Known rows, with every way that one mark hangs from another:
rurufu(dedip(pusaz taku)): [-34  10  -6  11  -4  13  12   5  23  12  -3  -1 -18  -8 -12   7 -13 -14
  13  -4  20  -6 -20   6  -3 -10   5  -8  21  -3   7  -4   1 -24 -13 -23
  -2  -5 -16 -10  21   4  16  -1  13 -16 -11   4   9  -4  -7  -9   6  -6
  -3  14  -9   1  -1  -1]
pusaz(dedip(zeku) favu(taku)): [ -3   4  11  16  17  23  -6 -23   1  21  11   7  -3   5  -4  -4   0   2
   2   9  13 -12  -8  16  20   5   4 -15   2  14  -2  14   1 -19  14   6
 -12  -1   9  20   2  -3   6  -9  -6   2  22   2  11 -33   8  10   8  -3
 -12 -13  13  -9   9  18]
dedip(pusaz(favu(taku(daka)) rurufu)): [ -7  -5 -23  17  -9   3 -15 -15 -21  33  15   6  -6  11 -14  -6  -9   8
  -3   5  16  -4  12   8   1  12  19 -20 -25  21   4   0  -8 -34  10  -2
 -12  14  13  26 -13   7  -1 -18   4  -8  21   6   0 -22   3   9  -3  18
   2 -14  19  -9 -22   4]
rurufu(zeku): [-24  -8  34  -2 -11   7 -16   7 -14  18 -24   8  12  -7  -5   9 -16  16
   2   8   8  17 -16  -5   1   3   7  -4  -8  -6   5   5 -29  -9 -24 -15
   4 -10   1  -8   8   7  20   0 -20  12  -1  -2  15   3  12  18   9   1
 -21  18  20  16  -8  -2]
pusaz(dedip(taku) rurufu): [-20  -6   4  -8  13  30  11 -13  15   5  -4  27   3  -7  -7   2   1 -17
   0  -2  20   0   6  -4  -2   2   5 -32  14 -15  10 -12  13 -13 -12   8
  -1   2   5   7   8  17  13 -14  -2  -4  14  16   4  -9  -5  15   0   7
   3   3   6 -10 -25  -2]
favu(dedip(rurufu taku zeku) pusaz): [ 12  22  10  38   7  20   0  -9   0 -12 -12  -1  -3 -13 -14   7 -26   5
  -6 -19 -16 -10 -24  -3   4   7  -6   6  20   4  15  20 -23   4   7  15
  28   5   9 -20  15 -11  21 -10  -2 -27 -15  -5  -3 -18 -12  -5  -4  12
  -9   3  15  -9  -2 -11]
dedip(favu taku): [-32  11  -2   4 -15  15 -10  -1   5  -3  11  -1 -12   6  -7   9   2 -11
   9   8   8  -5 -22  13 -14  15  -1 -31  13   7   3   9  10 -19  -1   2
   1 -11   0   5   5  -2  23  -7  -3  14  -5  19  12 -16  16  11 -13  -5
 -21  25  -3  -1  -8  23]
dedip(favu pusaz(rurufu) zeku): [-11   8  -5   3   9  23   9 -18  -6 -10   0 -20  -5  -6 -33 -15  -5 -27
  -1  -2  16 -17 -14  28 -38   0  -5   1  22   6   7   7  -7 -25   1  14
 -11  -3   3  28  -4   9  14   9   1 -16  -2   2  15 -19   6  12 -39  13
 -25 -13  12  -2   4  -3]
favu(taku): [-30   7   7  11 -13  10 -28   8 -15  19   2  12  16  -6  -8  17 -20  14
   0  16  -6   2  -9  -1   6  -1   7 -19 -14  -2   2   9 -17 -25 -11 -27
  -5  -5  -1   0  20  -6  14  -7 -23  22   3  16   1 -24   4   7  11   4
  -8  29   9  -5  -2  17]
zeku(dedip(pusaz(favu) rurufu taku)): [-30  21 -24   9  -7  27  29 -12  17   2  -1  10 -23   2   9  -2   7  -8
  -7 -15  12 -15 -25  16   2   8  11  -5  21  15   3   4  20 -18  12   9
 -21   5   3  18   7  13  18 -22  25 -29   8   1   7 -12   1   0  -8 -10
  -1 -11  -7  -9  -7   3]
zeku(dedip(favu pusaz(rurufu))): [-28  -1 -21  -2   3  27  11 -16  -1  -1  10   2  -7 -10 -12 -14   5 -23
 -14  -3  17  -7  -2  13 -22 -11   4   4  13  -2  10  -7   4 -20  14  11
 -25 -17   7  30  16  11   5 -20  -7 -16  -3  -2  10  -9  12  10 -44   1
  -2 -10  -1  -2  -1   8]
taku(daka): [-32 -20  12  17 -13  -2 -21   1 -10  12  10  26   6  -9   2   5 -13  22
  -7   7  -2  24   5 -11  -2  -2  16 -24  -6   2   8   7 -29 -13  -3  -8
   9 -15   3   6   9  -4  26  -3 -12  12 -16   8  15  -8  17  21  -1  23
 -20  29  24  -4 -17   1]
rurufu(zeku(dedip(taku))): [-33   5  17  -2 -16  23   3   5  11   7 -13  17  -7  -4  -3  12  -4   0
  12 -14  15   6 -22  -5  18   5 -13 -14   3  -7  23  -9  -9  -5 -10  -7
   2 -11   4 -15   8   3  14 -13  -6  -8   1  -3  19  14   2   3   6 -18
  -8   7  -3   0  -7   0]
pusaz(dedip(taku)): [-29   2  12  -3   3  21   5  -4  18   4  -3  24  -1 -11   2  12  -5 -10
   3   3  14   8  -8   2   9   0   3 -33  19  -8   3  -5   9  -7  -3  -7
   0 -12  -3  -1  14   8  19 -12   1   4   1  11   6  -7   4  12   7  -3
 -11  15   4  -3 -12   6]
favu(pusaz): [-16  -3  23  19  -8   5 -22   7 -20  12  -4  12  11 -23  -6  25 -10   9
 -10   6  -1   4 -18 -10   1 -16  19  -1  -9  -9  -6   9 -27  -4  -6  -9
   7 -13  -7  -7  24 -11  16 -15 -25  19 -14   2  -2 -13  12  11   4  21
 -16  22  22  13  -9  -4]
rurufu(zeku(dedip(favu))): [-23  -6  13  -3 -10  21 -12  -5  -5   3   1   7  -8   4   1  -6   2   1
   1  -5  15   5 -17   3   7   9   2   1  -1   2  15  -3 -15  -1   5   7
  -8 -26  15   2  13   0   9 -16 -17   0  -3 -12  24   7  21  20 -18 -17
 -23  -3   6   9  -2  11]
rurufu(dedip(pusaz taku) zeku): [-21   5  10  -1  -8  12   9   4  18  18 -24  -5 -19   1 -15   3 -14  -8
  22 -14  29   0 -22   4   0   4   0  -6  15   0  18 -11  -9 -18 -24 -17
   5  -2  -3 -25  12  12  13  -1  14 -18  -1 -10  16  14  -8  -7  19 -23
 -10  -1  -1  15  -2 -10]
zeku(dedip): [-43  -4  10  11  -3  19  -6   3  -2   6   2  25   7 -20   5  12  -6   6
 -10   3  -4   9  -4  -5   6 -21   6  -1   2 -15   9  -1 -15  -5   0 -10
  -9 -24  -3   6  28  -4  20 -16 -19   3 -16   0  16 -11  13  12 -14   8
  -2  22   6  -4   1   7]
dedip(pusaz(favu(taku) rurufu) zeku): [  0  14 -10  13   7  23   0 -18 -16  19  -3 -19  -6   2 -28  -7  -4  -9
   6   3  15 -24 -15  23 -11   6  -3   0  -5  18   0  11  -1 -33   3  -2
 -18  20   7  28 -12   5   3  -3   6 -17  23   3   2 -34  -4   0  -5   9
   0 -22   8  -8   4   3]
zeku(dedip(favu)): [-38  -3  -3   7  -4  23 -13  -8   0  -4  19  15  -4  -8   5  -3   5  -4
 -10   4   5  -2 -13   4  -2  -9   2  -4  10  -4  10   4  -2  -8  15   6
 -13 -31   7  14  26  -7  14 -20 -20   9 -15   2  20 -12  25  18 -30  -4
  -8  15   2   1   4  20]
rurufu(zeku(dedip(taku(daka)))): [-30  -2  14   7 -23  12  -2   1  10   9  -1  33 -14   2   1  -3  -7  12
  16 -23  15  17  -4 -14  25  12  -7 -25  -6   4  34 -15 -21  -1   1   3
  18 -13  11 -14  -2   1  15 -15   0 -16  -4  -9  28  24   2   3   5 -14
 -15   7   9  -9 -19  -4]
pusaz(dedip(favu)): [-20 -12   6  -1   8  20  -5 -15   2   2  14  17   0  -8   4  -4   5  -8
 -13  14  16   5  -2  15  -4   0  15 -21  17   1  -4   4   5  -9  12   9
 -12 -28   8  21  21   2  15 -16 -12  16  -2   5   8 -13  26  25 -17  -2
 -27   3  14   7  -6  22]
dedip(rurufu taku(daka)): [-23   2  -1  24 -16   6  -5  -4  10  -2   8  27  -2   5   2  -1 -11  16
   3 -14 -11   7  -2 -11  -6  26  11 -36  11   9  13   6 -14 -17  -7   6
  23   4   7   2  -4   5  31  -1  10  -8  -6  17  14  -6  -1  13   1   8
 -20  24  15 -23 -29  -6]
favu(dedip pusaz taku): [ -3   9   7  30  -8   7 -37   2 -32  26   1  10  14 -14  -8  20 -31  18
 -15  17 -11   7  -4 -11  22 -13   8   4 -20  -3   5  15 -37  -3   7 -21
   5  -8   8 -24  35 -20  -1 -32 -37   8  -9  -1 -18 -25   1  -1   5  15
   2  15  24   8   0  18]
favu(dedip(rurufu) pusaz): [  5   0  10  34   5   8 -24  -6 -21   7  -8  15  16 -19   2   8 -24  20
 -29   2 -22   9  -7 -19   5  -8  22  16  -3  -8  -1  19 -36   4   4   5
   9  -9  11 -13  31  -6  13 -24 -23  -7 -19  -5 -10 -21   2  14  -6  23
  -4   7  27   3 -12  -2]

Rows:
[-15 -17  -5  12  14  22 -17 -18   0  14   7   2   1   6  -6 -11   9 -12
  -3  -5  17  -7   6  -7 -17   4  19  -2   0 -13   9   1  -5 -23  -6   7
   0 -18  11  14  17  -1   5  -8 -15   3   2   6  23 -19  17  24 -26   7
   8   3   1  -2  -7  13] -> pusaz(rurufu(dedip(favu)))
[  5   7  -2  49   4   9 -26 -14 -11   7   6  14   7   6 -12 -19 -40  28
  -8 -11 -29   8  11  -1  10  19   0 -10   1  13  24  18 -42 -11  12   9
  18   5  20  -1   6  -8  20  -1  -9 -22  -6   0  13 -24  -9   6  -7  10
 -10   3  24 -27  -6   5] -> favu(dedip(rurufu zeku) taku(daka))
[-11  16  -6   4   7  23  20 -20   5  11 -12 -17 -20   1 -24  -3   4 -23
  13 -10  24 -22 -26  25 -16   7 -10  -7  15  15   4   6  12 -27   2  13
  -9  19   0  22 -18  12  16   3  26 -28  14   5  10 -20  -4   1 -13  12
  -6 -15   3  -8  -4  -6] -> dedip(pusaz(favu rurufu) taku zeku)
[-16   0 -19  12  -6   6   3 -12  -4  16   1  13  -6  -6 -17  -7 -28  -6
  -7  -5   7  13  12   2  -8  -4   1 -15   8   2  21  -7 -14 -15   8   4
   7   2   7  -3   2  10   8 -17   6 -30 -14  -2  -1   0  -7   0 -14  16
   7   1  13 -10 -25  -5] -> favu(dedip(pusaz(rurufu) taku(daka)))
[ -1  -1  10  22 -12   5 -15  -8   0  12 -14  21  -7  15   2 -12 -29  28
   0 -15  -8  23   3 -15  11  31   5 -17   0  10  27   3 -32  -2  -3  15
  26   1  24 -22  -2   8  22  -9   3 -25  -3  -5  13   8  -1  14   6  -2
 -10   4  21 -10 -30  -7] -> favu(dedip(rurufu(zeku) taku(daka)))
[-28   1  -5  11 -21   4 -13  -4   6  -1  25  11 -15  16  -3   5   3   1
  10  -2   8   8 -12   8  -5  23   1 -42   6  15  12   5  -1 -16  11   9
  16 -14   8   9  -3  -5  25  -7  -1   7 -12  14  19  -3  18  12 -13   0
 -28  23   8  -8 -15  18] -> dedip(favu taku(daka))
[-32  14  -6  12  -8  30  10  -3  17 -11  -2  26  -3  -4   5   3  -4  -3
  -5 -20  -8  -6 -12 -10   5  12   3 -14  18  -7  16  -2   3 -10  -5   3
   3  -5   6   0  17   8  26 -14   1 -13  -2  13  13  -7  -6   5  -7  -6
   1  17 -11 -21 -14   0] -> zeku(dedip(rurufu taku))
[ 11  -7  19  12  -4  18  -8  -2   2  19 -19   4  -9   4 -16  10   0  -8
  17 -28  31  -7 -12 -30   9  11   8   1 -12 -14  21 -16 -17  -7 -25   0
  30   7  10 -30   8   0  -9 -16  -5 -18  14  -7   8   9  -6   2  17   1
   6  -8   7   4 -19 -21] -> favu(pusaz(rurufu(dedip(taku) zeku)))
[-15 -14   6  -8  -3  30  -9 -16 -10   5  -2   9   0   6  -7  -9   8  -8
  -6 -10  21   0  -2  -7  -5  12  -1  -1  -8  -7  19 -10 -13  -5  -4  19
  -6 -19  23  11   6  10   2 -17 -21  -9  10  -8  25   5  17  25 -29  -5
  -5 -12   8   3 -12   3] -> pusaz(rurufu(zeku(dedip(favu))))
[  4  -8   4  25  25  26 -14 -29 -20  22  -8  -4   3  -1  -8  -6 -13   4
 -13   6   3   0  -3   8  -1  -5   2  18  -5   1   6  24 -18 -10   9  19
  -7  -3  14  14   0  -6  11  -8  -8 -10   4  -5  11 -32  16  20 -21  31
  16 -12  19  -6  -2   5] -> pusaz(favu(dedip(zeku)) rurufu)
[  1  -5   9   4  -9  18 -26 -10 -28  38 -15   0   5  19 -10   5  -2  15
   4   5  21  -6  -4  -6  13  27   8  -8 -36   9   6   3  -9 -25 -15  -2
 -10  15  21   6 -11   7  -6 -14 -14   7  41   8   7 -19   9  20  16   3
   7 -11  16   1 -16   8] -> pusaz(favu(taku) rurufu(zeku))
[  1   2   8  16  -9  14 -26   0 -30  16   1  11  21 -11 -20  21 -14   4
  -9   4   4  -8  -1 -19   2   0  11  -8 -25 -13   5   1 -22 -19  -3 -12
   7  10   7  -6  13  -6  -4 -21 -28  11  14  15 -13 -26  -6   6   7  21
   4   8  20   1 -13   1] -> favu(pusaz(rurufu) taku)
[ -8 -11  15  25  26  24  -4 -15   6  12 -10   2   6  -4 -18 -10  -9  -6
   2 -12  11 -12   0 -11 -15  -9   2  11   7 -22  15   3 -21 -20 -17   2
  11  -6  -1   4   9  -2  15   8  -5 -13   1  -3  26 -18  -1  13 -10  19
   9   1   9 -14   2 -14] -> pusaz(rurufu(dedip(zeku)))
[  6 -14   9  12   3   9   4 -18   4   5  13  37  -3  -8  -3   5   1  -5
   1 -15  23   8  16 -22  13   5  15 -36   0  -7  11 -16 -11  -2  11  20
  25   1  12  -2   2   4   3 -27  -4 -13   3   2  -2   3  -2  11   6  21
  -9  -8  24  -9 -35 -16] -> favu(pusaz(dedip(taku(daka)) rurufu))
[ -5  11   1  21   6  20  16 -18   0   1 -12 -13 -10  -5  -8 -11  -6   2
  -7  -4  -2 -13 -29  25 -20   8  12   9  17  23  -8  26  -7 -23   2  11
 -13   9   2  27  -5  10  30   7  21 -19   4   0  12 -29   4  10 -11   9
 -24 -13  14  -2   6  -5] -> dedip(pusaz(favu) rurufu zeku)
[ 12   9  14  30   1  18  -9 -15  -9 -21   5 -10  -1  -3 -16  -4  -2   1
  -6 -12  -8 -18 -28   6 -21  17  10   4  14  12   1  22 -21  -6   7  26
  15  -3  10  10   7  -9  21  -4 -11  -4 -10  -4  12 -21   7  13 -22  11
 -38   0  20  -1   0  -1] -> dedip(favu(pusaz) rurufu zeku)
[ -9  19  -5  13  15  23  16 -11   2   4 -20 -11  -7 -11 -34  -4 -28 -24
   1  -6   5  -4 -14  20 -18  -9 -22   3  26  -2  21   3  -7 -13   2   4
   1   9  -4  -6   3   8  14  -6   4 -38  -9  -4   1 -12 -17  -6 -21  14
   3  -8   5 -11   0  -9] -> favu(dedip(pusaz(rurufu) taku zeku))
[ -4  -8  19   5 -15  18 -16  -6 -14   3   4   8  -8  -7  -3   7   3   2
  -4 -10  18   2 -21  -5  12   2   4   9  -8   2  14  -5 -24   8  13  12
   5 -23  15 -10  19 -10  -1 -28 -29   4  -7 -19  12  10  19  11 -12 -10
 -23  -8  14  21  -2   2] -> rurufu(zeku(dedip(favu(pusaz))))
[ -2  20  -3  24  -4  22 -18 -14  -6 -10  10 -11   1  15 -21 -11  -7   3
   2  -3 -13 -24 -19  16 -16  32   0 -14  12  18   9  21  -9 -24   3   9
   2   5  16  22   0  -6  23   9  -7  -1   7  14  16 -32   0  11 -17 -11
 -27   6   6 -21   5  17] -> dedip(favu(taku) rurufu zeku)
[ -8  -4   2   8   6  17 -19 -14  -8  31  11  21   1   6   8   4   3   8
  -6  22  15  -1  -1   5  26   4  18 -24  -9   9  -9   8   7 -19  13  -7
 -22  -7  13  16  16  -1   2 -20  -9  16  22   8   2 -31  13  14  14  -2
  -2  -2  10   0  -3  25] -> pusaz(dedip favu(taku))
[  1  -4   1  22   5  16 -15 -24   0   3  34  11 -10  13 -11 -19  -4   0
   7  -1  13   1   8  15   7  20   1 -36  11  18  16   4 -11 -13  29  18
   9 -13  16  23  -2  -8  13  -5  -8  -2   3   1  22 -13   8  11 -12  -9
 -31  -9  19 -16   2  22] -> pusaz(dedip(favu(taku(daka)) zeku))
[ -3 -12   7  23   2  10 -26  -5  -2   8  16   1  -9  -3  -2   5   7  -4
  -4  -3  15  -8 -15  -9   0  -7  21   3   0  -4  -2   5 -16  -8   5   0
  12 -22   3  -4  33 -17   5 -20 -20  10 -13  -3  12 -15  19  13  -8   7
 -14   7  12  13   6  13] -> rurufu(dedip(favu(pusaz)))
[-28  12  -9  -8  -6  15  15  -2   1   7 -13   2  -4 -12 -22   8 -14 -21
   4  -2  18  -6 -14  10 -23  -3  -3 -14  14  -6   8  -6   6 -26 -16  -8
  -6  12 -10   8  -1  17  17  -3   9 -17   1  11  -4  -8 -12  -1 -10  10
  -2   8   1  -3 -19  -6] -> dedip(pusaz(rurufu) taku)
[-15 -10   2  10  -1   8   1 -20  15  19  20  32 -18   9  15   0  10   5
   4   1  22  11   5   4  22  14  16 -46   2  18   0   2  11  -7  17  18
   3 -10  11  18  -4   2  17 -20  11   0   7   5  14  -6  17  17  10   7
 -12   3  15  -8 -23  12] -> pusaz(dedip(taku(daka)) favu)
[  1  -3  10  13  21  30   5 -27  14 -17   8   7  -1   2  -5 -24   2  -9
 -10  -6   2  -9 -10  15 -15  18  11 -12  36   8   4  13  -1  -8  10  32
   0 -13  19  28   8   7  26   3   3 -10   0   1  23 -20  10  23 -23  -4
 -34  -9  17 -10   1   2] -> pusaz(dedip(favu rurufu zeku))
[-11   6  13   8  16  28  13 -21  22   8   1   8 -20   6   3   0  11 -11
  12  -1  25  -7 -22  19  13   9  -2 -26  23  11   0  10  15 -10  12  19
  -4  -3   3  16  -3   4  20  -3  17  -8  11   0  16 -17  10   9   6  -3
 -15  -9   4  -8   2   8] -> pusaz(dedip(taku zeku) favu)
[-13 -14  17   9  -3  13 -21  -7   2  17  -4  -4  -9  15  -5 -10  -2   3
  11  -3  23   3 -15  -1  -2  12  13   0  -3   2   9   3 -16 -13 -11   0
   4 -23  14  -7  16  -2   6  -4 -15   5   2  -5  28   2  22  21  -5 -15
 -17  -1   9  16   0   9] -> rurufu(dedip(favu) zeku)
